What can hang from each mark:
K750: K155
K56: K240 K750
K99: K245
K695: K32
K245: K99 K330
K240: K56 K155
K32: K695
K155: K32 K240 K330 K356 K750
K330: K155 K245 K695
K356: K155

Every row comes from one small tree of marks. Brackets hold a mark, then the marks that hang from it, in the order of their numbers. Every link used is in the known rows. Which tree was each row made from?
Known rows:
[K99 [K245 [K330 [K155 K356 K750]]]]: [  8   2   9   3   6   1   1   7 -18   3 -10   1 -16  -3   8   8   8  11
   1 -24   6 -14  16  -1   5 -13   7  13  35]
[K356 [K155 K240]]: [ -2  16   1   1   0  -3  -5  -2 -15   8   1   2  -9   4  -1  -1  12   2
 -11   4  13   1  -3   5  -1  -3  -4   5   2]
[K99 [K245 [K330 K155 K695]]]: [  3  14  -4  -2   8  -1  -9   7 -21 -13 -14   1  -3  -2   7  14  -4   8
  -9 -13  -4 -10  12   3   4  -1   5  12  24]
[K330 [K155 K32 K240 K750] [K245 K99]]: [  6  13  -2  17  13   8   5 -14 -22   8   4   7  -6   2   1   6  30  32
   9  -8  19  -3  -4   2   2   5  16  -8  31]
[K750 [K155 [K32 K695] K240 K330 K356]]: [  6  11 -16  -8   2 -22   5  12 -35  12   7   1 -20 -13  20  -6  23  20
  -5 -25  10 -21   3  -6  15  -7  18   5  46]
[K99 K245]: [ 4  1  5 -4  2 -7 -2  2  4 -2 -5 -6 -4  9 -4  5  4 -3 -7  3 10  2  7  4
  3 -2  3  2  5]
[K356 K155]: [ -1   6  -1  -4   1   4   3   3  -9   5   2  -2  -5   6  -1   5   5   0
 -10   0   4   5   1   5   0  -9  -9   8  -2]
[K240 [K56 K750] [K155 K32 K330 K356]]: [ 17   8  -8  -2  12  -6   5   3 -14   1  13   5 -12 -13  11  12  28   8
  -5 -16  14 -13   7   5  -7 -10   6   5  52]
[K56 [K240 K155] K750]: [ 12   2   8   9   9   6  -4  -8   3  -5   9  12   7 -10  -2  10   4 -11
  12   3   7 -15  -1  20  -5  -9  -2  -7  22]
[K56 K240]: [ 4  2  2  1 -3  1  7 -5 -5 -5  0  3  6 -4  1  3 -4 -6 10  6  2 -9 -2  7
  4  0  1 -8  3]
[K99 [K245 [K330 K155]]]: [  2   8   6   4   4  -1  -8   6 -14  -4 -10  -2  -6   5   1  10   1  -1
 -10 -10  -2 -10   6   5  -1   0  -1  15  16]
[K245 K99]: [-2  3 -4  9  7  4  2 -4 -5  4  5  8  4  3  2  1  2  3 12  6  1 -3 -6  5
 -1  5  4  3  1]
[K750 [K155 [K32 K695] K240 K356]]: [  8  12 -11  -4  -5 -23  -4   5 -28  11  10   6 -13 -17  19  -8  14  18
  -1 -19   3 -15  -1  -7   8  -5  10  -2  32]
[K99 [K245 [K330 [K155 K356] [K695 K32]]]]: [ 16   8  -7  -8  11  -5  -6  18 -37 -10  -3   1   0  -7  17   7  -3  10
   3 -27  -2 -14  15  -8   5   1   4  17  38]
[K356 [K155 [K330 K245]]]: [ -6   0  -6  -6   4   6   8  15 -15   2  -1 -11  -6  12   4  10  14  10
 -12  -6  17   6  10   1   5  -5   0   9  19]
[K750 [K155 K240 K356]]: [  5  10   2   4 -10 -14  -8   1 -15   8  -1   5  -7 -17  10 -11   7  10
   3  -6   6  -7   3  -2   6  -1  13   1  20]
[K56 [K240 [K155 K32]]]: [ 21  18  -5  -5   8  -4   8  -8 -10   4   8   3  -3  -4  -2  10   5  -4
   1   5  12 -12   0   9  -1  -4   6   0  22]
[K240 K155]: [11  6  0  1  7 -1 -4  3  1  9  2  5  0  0 -4  1 -1 -6 -3  3  6  0  5  7
 -4 -6  3  7  9]
[K245 K99 [K330 [K695 K32]]]: [  4  10 -14   0  19  -2  -7   8 -27  -5  11   8  13   4  20  -1 -12   7
  19 -11  -6 -12  -9  -7  -2  22   2  10  21]
[K56 [K240 [K155 [K32 K695] K356 K750]]]: [ 22   0  -8  -5  11 -11  17   2 -22  13  14  12 -11 -12  12   9   9  10
  13 -17  14 -22  10   5  11 -24  14  -7  41]
[K330 K245 K695]: [ -4  -1  -9  -2  -1  -2  -2   5  -6 -14  -1  -1   8  -4  10   7  -6  20
   3  -3   3   6  11  -9   1   6   8 -10  10]
[K750 [K155 K330]]: [  1   5  -2  -7   2   0   0   9  -7   6  -7  -7  -6  -2   3  -4   6   3
  -6 -11   1  -3   1   6  10  -2   8   9  22]
[K155 K32 K330]: [  4  11 -11  -9  10  -2  11   3 -13   0   3  -9 -13   6   1   7  20   9
 -10 -11  11 -10   2  -5   6   0   8   7  24]
[K99 [K245 [K330 [K155 K32]]]]: [ 10  18   0  -3   9  -5  -2   3 -19  -3  -2  -7 -13   6   2  14  12   7
 -18 -13   2 -13   3  -1  -2   1  -1  17  28]
[K240 K56 [K155 K750]]: [16  3  6  0  4 -3  0 -4  5 11 -1 11 -2 -2 -1  3  0  0  0 -3  9  9  2 14
 -4 -7  5 -5 18]
[K56 K240 [K750 [K155 K32 K356]]]: [ 13   8   2  -1  -3  -3   4  -7 -14  -7  12   3  -5 -23  13   7  14  11
  12 -12   1 -22  -3   4   3  -8   2  -9  41]
[K330 [K155 K32 K356 K750]]: [ 14   5  -5  -1   6   9  15  -7 -19   6   1   3 -18 -11   2   8  22  23
   2 -24   6  -9  11  -5   7 -17   9   1  32]
[K240 K56 [K155 [K32 K695] K356]]: [ 19   5 -15  -6   1 -21   6  10 -20  11  16  13  -7 -13  17   5   5   7
  -5 -12   1  -7   6   1  -6 -12   5   1  30]

Which tree is each row?
[ 16   5   2  -7  19   4  -6   8 -26  -8  -6   0  -1   6   7   7  -3  12
   2 -27   3  -7   8   0   8   1   5   7  36] : [K99 [K245 [K330 [K155 K750] [K695 K32]]]]
[  6  19   9   9  -4 -14 -15   1 -21  -3 -11   7  -5   1   6   4   6   0
 -13  -4   5  -7  -5  12  -8  10  -1   6  20] : [K99 [K245 [K330 [K155 [K240 K56]]]]]
[  7  22   2  -4   8  -2   5 -12 -17  12   6  -3 -21  11   0   3  27  17
 -12  -7  22  -1  -3   1   4  -9   2  -1  20] : [K356 [K155 K32 K240 K750]]
[  2   2 -10   9  18   3   2  11  -9  10   4   3   4   8   3   7  11   8
   8   2  18  -1   8   8   0   3  16  10  29] : [K240 [K155 [K330 [K245 K99]]]]
[ 10  12  -9  -5 -12 -28  -3   3 -29   8  10  12 -12 -19  24  -8  10  17
  -5 -14  -1  -8  -7  -1   1  -1   6  -8  34] : [K750 [K155 [K32 K695] [K240 K56] K356]]
[  7   3   6   5  -7 -13  -1  -7 -11   5   0  12 -10 -11  12  -6  11  12
   8  -8  15  -1   2   0  -1  -2  10 -13  21] : [K155 [K240 K56] K356 K750]
[ 12  13   0  -1  -3 -16   7 -12 -17   6   6   6 -17  -9  12  -2  23  22
   2 -11  19  -4   0  -6  -1   0  12 -13  31] : [K155 K32 [K240 K56] K356 K750]
[ 11  21 -12  -9   6  -9   1   8 -33 -11  -4  -2 -14  -9  15  18   9  21
  -9 -24   1 -18  19 -10   4  -4  11  14  42] : [K99 [K245 [K330 [K155 K32 K356] K695]]]
[  7  19   5   4   2  -7 -14 -12  -7   0  10   2  -8 -10   4  -2  24  13
  -4  -8   6 -11 -14   1  -2   3   2  -9  31] : [K56 [K750 [K155 K32 K240]]]
[  6  -5   0  -1  17   4   5   9  -1  11  -2  -3  -5   8   0   6  13  12
   1 -12  25   3  15   6   6  -9  18   1  34] : [K240 [K155 [K330 K245] K750]]
[  1  11 -15 -15  16   5  17   7 -23  -3   2 -11 -16  10  10  18  24  35
 -12 -22  24   3  16  -5  13  -9  13  -1  43] : [K356 [K155 K32 [K330 K245 K695] K750]]
[ 13  14  -1  11  -3  -2  -4 -15 -24  -7   8  14 -10 -24   9   8  32  19
  -3 -15   4 -13  -4   3 -10  -3  -1  -7  38] : [K330 [K155 K32 [K240 [K56 K750]] K356]]
[  6  16   7   3 -13 -16 -15  -5  -9   3  -4   7   0  -9   7 -11   0   3
  -7   4   1   6 -12  10  -4  10   3  -7  12] : [K750 [K155 [K240 K56]]]
[  2   1  -9   2   1  11  -1   4 -15 -14  -8   4   9  -9   7  11  -2  21
  -1 -10  -3   5  13  -1   3   0   7  -7  15] : [K330 K155 K245 K695]
[ 14   2 -15  -9  20   0  -1  18 -20  -3   5  -4  11   4   9   4   1  12
   3 -14  16   3  14  -2   5   5  14   5  38] : [K240 [K155 [K330 K245 [K695 K32]]]]
[  6  22 -16  -4   9   2   0   1 -28 -10   0   3  -6  -8  13  13   2  19
  -8 -19 -11 -15   3  -7  -1   3   3   9  29] : [K245 [K330 [K155 K32] K695]]
[ -6  -2 -23   1  10   1  11  13 -23  -6   2   3   2  -7  21   9   9  28
  17 -11  13  -7  20  -9   8   4  24   3  36] : [K155 [K330 [K245 K99] K695] K356]
[  4  11  -4  -4  11  -9   7  -2 -25  14  11   4 -20   7   6   2  24  18
  -8 -16  16  -6  -5   3   8 -15   0  -6  22] : [K356 [K155 [K32 K695] K240 K750]]
[  5  25  -4  -3   3  -6   2  -7 -21   8   8  -3 -16   7  -1   4  24  10
 -16  -1  16  -2  -5  -1  -1  -3  -4   4  12] : [K356 [K155 K32 K240]]
[  9   3 -13  -9  -3 -16   5  11 -22   9  11   2 -13 -15  18  -1   5  17
  -2 -22  -5 -12   3  -6   8 -11   5   2  29] : [K750 [K155 [K32 K695] K356]]
[  8  12 -10   8  14   6  11  -4 -32   9   9  10 -14  -6  15   9  17  25
  13 -25   1 -22   2  -5   0  -4  10  14  42] : [K245 K99 [K330 [K155 K32 K356 K750]]]
[ 19   1   4   1   7   0  10  -3  -7  10   3  10  -6 -11   3   5   1   0
  19  -5  18 -12  15   9   8 -18  14  -4  28] : [K56 [K240 [K155 K356 K750]]]
[  9   6  -6  -7  19  -1   1   2 -24   0   0   2  -3   5   8  -7  13  15
   8 -23  21  -9   2  -5  14   6  17  -5  37] : [K155 K240 [K330 [K695 K32]] K750]
[  8   2  -1  -3  -2 -12  -5   1  -8  -3  14  10  -1 -15  17   4   9  11
  -7 -17 -13  -5 -16  10  -7  -3 -10 -14  31] : [K240 [K56 [K750 [K155 [K32 K695]]]]]
[  5   7   0   8  -3   1  -4  -8 -19 -10 -11  14   5 -12  10   4   8  30
   3 -11  11  11   5   5   2   6  13 -21  27] : [K330 [K155 [K240 K56] K750] K245 K695]
[ -5  -1 -13  -6   6   1   4  12 -12 -12  -5  -5   4   0  11   9   4  19
  -1 -11  12   1  15  -7   8   4  15  -4  25] : [K155 [K330 K245 K695]]
[ 17   1  -9   2  10  -8   7   0 -19   1  21  15  -4 -22  13  13  12   3
  13 -13   6 -30   6   8   0 -21   1  -7  42] : [K56 [K240 [K155 [K32 K695] K356]] K750]
